Each row was made from one small tree. The marks that hang from a mark follow it in brackets, in alphabetical order. Every link used is in the known rows. Write each row's tree.
Known rows:
sela{tela{favit}}: [-0.18  0.46 -0.44 -0.84  0.59 -1.03 -0.04 -0.81 -0.04  2.79  1.23  1.38
 -1.02 -2.78  0.05  1.94 -0.42  1.83 -0.36 -1.90  1.43 -0.90 -0.34]
zumil{nerebop{dato} tela{favit}}: [ 0.15  2.30  0.09  5.98  0.32 -0.73 -1.34  3.65 -0.56  1.54 -1.15  2.57
 -0.79  0.86  0.78  1.80 -2.21 -1.47  2.20  0.55  1.15 -2.09  0.58]
tela{favit sesa{gure} vaba zumil}: [ 0.88  1.37  0.76 -0.53 -0.56  1.95 -1.15  0.23 -0.24 -2.88  0.19 -1.78
  0.19  1.11  0.26  3.04  0.44 -1.65 -4.75 -1.59  0.32  1.69 -0.42]
zumil{biket nerebop{dato}}: [ 0.71 -0.51 -0.40  1.62  0.48 -0.17 -0.58  0.09  0.25  0.94 -1.45 -0.15
 -1.07 -0.10  0.99 -3.62 -0.83 -0.28  5.40  2.49  0.95 -3.38  2.03]
tela{sesa zumil{biket}}: [ 0.21 -3.66  0.48  0.92  1.37  0.90 -0.36 -2.21  0.64 -2.62  0.00 -0.88
  0.00 -0.13 -0.16 -4.14 -0.56  0.24  4.07  0.45  0.39 -2.11  0.75]
tela{favit vaba zumil{nerebop}}: [ 1.56  2.72  1.05 -2.26 -2.05  1.31 -1.67  3.07 -0.36 -1.00  0.22 -1.88
 -0.92  0.12 -0.02  1.53  1.46 -1.01 -2.77 -1.02  0.07 -0.25  0.09]
favit{tela{vaba zumil}}: [ 1.37 -2.07 -0.28 -3.14 -0.42  0.10 -0.54  1.44  0.40 -1.54  0.49 -2.45
  0.57 -0.22 -0.66  2.79  1.12  1.05 -1.47 -0.36 -0.90  1.36 -0.15]
sesa{tela}: [-0.46  0.74 -1.53 -0.94 -0.27 -1.49  1.62 -2.81  0.67  0.81  0.05  1.75
 -0.31 -1.19 -0.11 -3.72  0.26 -1.32  3.33  0.40  0.69  0.08 -0.50]
favit{tela{zumil{biket nerebop}}}: [ 0.96 -2.86  0.69 -0.65  0.38 -0.99 -0.27  0.78  0.17  1.29  0.85 -2.18
  0.42 -0.71 -0.82 -0.85  1.45  2.20  2.75  1.05 -1.19 -3.11  0.63]
favit{tela{vaba zumil{nerebop}}}: [ 0.72 -1.32  0.39 -2.27 -1.03  0.04 -0.82  2.97 -0.18 -0.70 -0.02 -2.37
  0.37  0.42 -0.67  2.58  1.51  0.66 -1.07  0.03 -2.05  0.93  0.38]
sesa{gure tela}: [-0.81  3.55 -0.96 -0.37 -0.16 -1.93  2.20 -2.64  0.73  2.47  0.01  1.10
  0.16 -0.39 -0.07 -2.45  0.54 -0.12  0.74  1.05  0.11  0.30 -0.32]
vaba{tela{sesa{gure} zumil{biket}}}: [-0.66 -3.74  0.44  1.95  0.39 -0.29  1.91 -1.90  0.09  1.03 -0.04 -0.26
  0.28  1.04  0.38 -4.82 -0.26  1.33  1.51  2.88 -0.68 -1.79  0.53]
tela{favit vaba}: [ 1.66  0.54 -0.85 -3.28 -1.17  0.51 -0.94  0.60  0.20 -0.53  0.43 -2.03
 -0.61 -0.96  0.49  2.34  0.31 -1.51 -2.52 -1.20  2.13  1.79 -0.15]
nerebop{dato}: [ 0.44  1.12 -0.72 -0.30  0.64 -0.39 -0.38  0.80  0.20 -0.31 -1.45  1.72
 -1.15  0.88  0.77 -0.54 -1.76  0.41  3.00  2.18  1.71 -1.55  1.02]
tela{favit vaba zumil{biket}}: [ 3.14 -1.04  0.27 -1.74 -0.80  1.28 -1.00 -1.27  0.83 -1.28  1.15 -3.65
 -0.49 -1.71  0.39  0.94  1.72 -1.31 -0.90 -1.29  0.98 -1.03  0.12]
favit{tela{vaba}}: [ 0.84 -3.12 -1.41 -3.71 -0.36 -0.65 -0.51  0.70  0.42 -0.29  0.17 -2.45
  0.54 -0.81 -0.34  3.00  0.24 -0.04 -1.07  0.02  0.09  2.63  0.12]
gure{sesa{tela{favit vaba}}}: [ 0.87  4.05 -0.98 -4.65 -0.60 -0.20  1.06 -2.46  0.45  1.72  0.51  1.06
  0.72 -1.19  1.24  0.08  1.75 -2.75 -1.85 -0.78  1.73  1.48 -2.25]
zumil{biket nerebop tela}: [-0.61 -2.65 -0.59  4.76  1.02 -1.52 -0.33  0.37  0.68  2.60 -0.56 -1.36
  0.05 -1.02 -0.25 -2.01 -1.23  0.20  5.62  1.02  1.08 -1.56  1.61]
vaba{tela{sesa{gure} zumil{nerebop}}}: [-1.85 -0.61  1.01  1.47 -0.68 -0.41  1.35  1.86 -0.96  1.50 -0.74  1.53
 -0.14  2.75 -0.29 -3.82 -0.29  1.48 -0.24  3.04 -1.58 -1.01  0.53]
favit{tela{zumil}}: [ 0.84 -1.49  0.51 -2.55  0.46 -1.12  0.01  1.19  0.18  0.37  1.01 -0.56
  0.47 -0.14 -1.15  1.72  0.70  2.79  0.71  0.77 -0.63 -1.30 -0.22]
sela{tela{sesa{gure} zumil}}: [-1.83  0.34  0.67  1.78  1.64  0.05  0.17 -1.10 -0.16  0.48  0.17  1.46
 -0.10 -0.36 -0.48  0.96 -1.13  2.82 -0.59 -1.00 -0.90  0.01  0.10]

Which tree is each row?
[ 0.33  4.73 -0.59 -0.35 -0.65 -1.88  1.55 -2.41  0.36  2.71  0.92  1.31
 -0.06 -0.83  0.23 -0.81  1.23 -1.20 -1.08 -0.27  0.97 -0.50 -1.29]
sesa{gure tela{favit}}
[ 0.00 -0.35 -0.28 -1.04  0.14  0.56 -0.46 -0.49  0.39 -0.37  0.38 -0.51
 -0.57 -1.88 -0.27  2.23  0.16  1.76 -0.82 -1.82 -0.93  1.51  0.44]
sela{tela{vaba zumil}}
[ 2.18  1.64  0.63 -2.80 -1.45  1.29 -1.22  1.38  0.35 -1.54  0.77 -1.79
 -0.71 -0.44  0.15  2.32  1.10 -0.76 -2.76 -1.33  0.55  0.50 -0.47]
tela{favit vaba zumil}
[ 0.40 -4.36 -0.37 -1.30  0.15  1.21 -0.72  0.36 -0.12 -3.58  0.09 -1.86
  0.85  0.60 -0.53  2.19 -0.08 -0.41 -1.12 -0.90 -0.99  2.36 -0.25]
favit{tela{sesa vaba zumil}}
[-0.22 -2.51 -1.22  3.72  0.42  0.80 -1.22  0.42  0.00 -2.09 -0.32 -0.38
  0.42 -0.09  0.31  3.04 -2.17 -3.18 -1.02 -2.00  1.91  3.13 -0.21]
zumil{tela{favit sesa vaba}}
[-0.36  6.15  0.64  2.58 -0.49 -0.81  1.38 -0.10 -0.06  1.10 -1.06  2.65
 -0.38  1.47  0.38 -2.97  0.98 -1.33  1.70  1.79 -1.72 -2.23  0.06]
sesa{gure tela{zumil{nerebop{dato}}}}
[ 0.40  4.05 -0.13 -4.27 -0.26  0.42  1.15 -2.07  0.83  0.04  0.02  0.95
  0.97 -0.19  0.70 -1.67  1.82 -1.30  0.08  0.05  0.06  1.17 -1.78]
gure{sesa{tela{vaba zumil}}}
[-2.21 -0.65 -0.77  5.18  0.28  0.26 -0.98  2.27 -0.35 -0.44 -1.94 -1.27
  0.68  1.87  0.03  1.97 -2.16 -1.80 -0.56 -0.04  0.00  3.66  1.21]
zumil{nerebop tela{sesa{gure} vaba}}
[-1.09 -3.73  0.37  0.60 -0.22 -0.07  1.50  0.25 -0.47 -0.72 -0.27  1.94
 -0.23  1.53 -0.07 -4.06 -0.96  1.08  1.43  2.33 -0.20 -0.77  0.07]
vaba{tela{sesa zumil}}
[-0.72  2.20  0.92  2.05  0.67 -0.02 -0.27  1.46 -0.46  0.95 -0.76  2.97
 -1.32 -0.42  0.00 -0.27 -0.85  2.24  2.60  0.07 -1.31 -2.65  0.79]
sela{tela{zumil{nerebop{dato}}}}
[-0.48 -1.37  0.70 -0.47  1.11 -0.47 -0.04  0.59 -0.22 -0.67  0.44 -0.56
  1.05  1.30 -0.99  1.69  0.19  1.90 -0.85  0.64 -1.13 -0.27 -0.24]
favit{tela{sesa{gure} zumil}}
[ 1.18 -1.82  1.06  0.80 -1.32 -0.67  1.12  0.57 -0.40  3.18  0.95  0.05
 -0.72 -0.56  0.28 -3.90  1.43  0.94  1.51  2.00 -0.11 -4.25  0.18]
vaba{tela{favit zumil{biket nerebop}}}
[-0.80  1.71  1.08  1.52  1.11  0.29 -0.19 -1.11 -0.51  0.87  1.06  1.96
 -0.27 -0.87 -0.23  2.97 -0.39  1.76 -2.54 -2.19 -0.21 -0.97 -0.53]
sela{tela{favit sesa{gure} zumil}}
[ 1.40  4.82  0.27 -4.43 -0.67  0.48  0.96 -1.95  0.42  0.50  0.97  1.19
  0.83 -0.77  1.05 -0.39  2.32 -2.16 -2.16 -0.82  0.66  0.53 -2.55]
gure{sesa{tela{favit vaba zumil}}}
[-0.34  0.31  0.23 -0.60 -0.10  1.75 -0.63  0.49  0.11 -3.39 -0.80 -1.96
  0.31  1.94 -0.15  1.32 -0.24 -0.41 -2.37 -0.09 -0.64  2.40  0.57]
tela{sesa{gure} vaba zumil}
[-0.93  1.16  1.04 -0.03  0.84  0.43 -0.22  0.30 -0.04 -1.41 -0.36  0.23
  0.16  1.85 -0.56 -0.80 -0.75  1.50 -0.10  1.03  0.11 -0.66  0.35]
tela{sesa{gure} zumil}
[-1.29  0.46 -0.22  0.94  1.30 -0.35  0.10 -1.62 -0.50  2.04  0.79  1.65
 -0.23 -1.44  0.00  2.70 -1.22  1.33 -2.15 -2.04  1.10  0.22 -0.39]
sela{tela{favit sesa{gure}}}
[-0.76  5.56  0.69  0.99 -0.73 -1.21  1.49 -0.54  0.13  1.95 -0.20  1.23
 -0.06  0.72 -0.53 -3.30  1.64  0.05  0.97  1.08 -1.54 -1.39 -0.31]
sesa{gure tela{zumil{nerebop}}}
[ 0.60  4.09  0.63  0.34 -1.40 -0.67  0.69 -0.67 -0.19  0.54  0.97  2.16
 -0.69 -0.79 -0.34 -3.16  1.94 -1.84  0.90 -0.81 -0.50 -2.37 -1.24]
sesa{tela{favit zumil{nerebop}}}
[-1.51 -1.52 -1.27  3.93  0.98  0.17 -0.50  0.54  0.30 -1.43 -1.31 -1.30
  0.94  1.21  0.06  2.57 -2.43 -1.78 -0.99 -0.32  1.07  4.24  0.72]
zumil{tela{sesa{gure} vaba}}
[ 1.25 -0.59  0.20 -0.40 -0.79  0.60 -1.15  3.16 -0.42 -1.67 -0.88 -1.06
  0.09  1.12  0.16  2.49  0.54 -0.24 -0.38  0.51 -1.78  0.16  0.68]
favit{tela{vaba zumil{nerebop{dato}}}}
[-0.74 -1.94 -0.49  4.26  1.21 -0.45 -1.08  0.43 -0.14 -0.43  0.15  1.61
  0.25 -0.08 -0.17  1.35 -2.60 -0.99  0.96 -0.97  2.21  0.48 -0.44]
zumil{tela{favit sesa}}
[-0.71 -0.21 -0.94  0.22  0.46  0.69 -0.36 -1.83 -0.40  0.31  0.32 -0.21
 -0.05 -1.38  0.56  4.23 -0.70 -0.40 -4.33 -3.17  0.57  2.98 -0.16]
sela{tela{favit sesa{gure} vaba}}
[-1.07 -1.73 -0.63  0.51  1.14  0.01 -0.37 -1.89 -0.59  0.50  0.78  2.24
 -0.52 -1.98  0.15  1.21 -1.36  0.52 -0.15 -2.61  1.44  0.04 -0.37]
sela{tela{favit sesa}}
[-0.98 -0.57 -1.19 -1.26  0.02  1.02 -0.44 -0.24  0.05 -1.80 -1.22 -1.96
  0.26  1.27  0.29  1.13 -1.00 -1.15 -2.27  0.15  0.96  3.77  0.83]
tela{sesa{gure} vaba}
[-0.07  4.63  0.32 -3.91 -0.86  0.34  1.02 -0.74  0.30  0.71 -0.43  0.94
  0.85  0.22  0.62 -2.06  1.95 -1.69  0.08  0.32 -0.55  0.90 -1.42]
gure{sesa{tela{vaba zumil{nerebop}}}}
[-0.55 -1.52  1.20  1.32 -1.22  0.27  0.49  1.73 -1.25  0.54  0.26  2.41
 -0.66  1.53  0.10 -3.36 -0.13  0.13 -0.40  1.49 -0.82 -1.91 -0.40]
vaba{tela{favit sesa zumil{nerebop}}}
[-1.91 -2.56 -0.61  0.24 -0.01 -1.00  1.89 -0.32 -0.44  1.85 -0.64  1.39
 -0.03  1.70  0.34 -3.04 -1.47  1.02 -0.05  2.87  0.26  0.54  0.29]
vaba{tela{sesa{gure}}}
[-2.12 -0.83  0.70  1.74  1.03  0.47 -0.57  0.24 -0.68 -0.12 -0.18  2.32
 -0.56 -0.43 -0.61 -1.17 -1.05  1.82  1.76 -1.13 -1.43 -0.91  0.51]
sela{tela{sesa zumil{nerebop}}}
[ 1.17 -6.52 -0.57 -0.33  0.71  1.02 -0.48 -1.66  0.39 -3.41  0.39 -3.37
  1.19 -0.58 -0.23  0.45  0.49 -1.03  0.42 -0.71 -0.82  1.02  0.32]
favit{tela{sesa vaba zumil{biket}}}
[ 1.65 -3.53 -0.06 -1.34 -0.47  0.10 -0.74  0.65  0.40 -0.60  0.44 -4.10
  0.59 -0.96 -0.41  0.84  1.94  0.06  0.90 -0.01 -1.54 -0.35  0.77]
favit{tela{vaba zumil{biket nerebop}}}
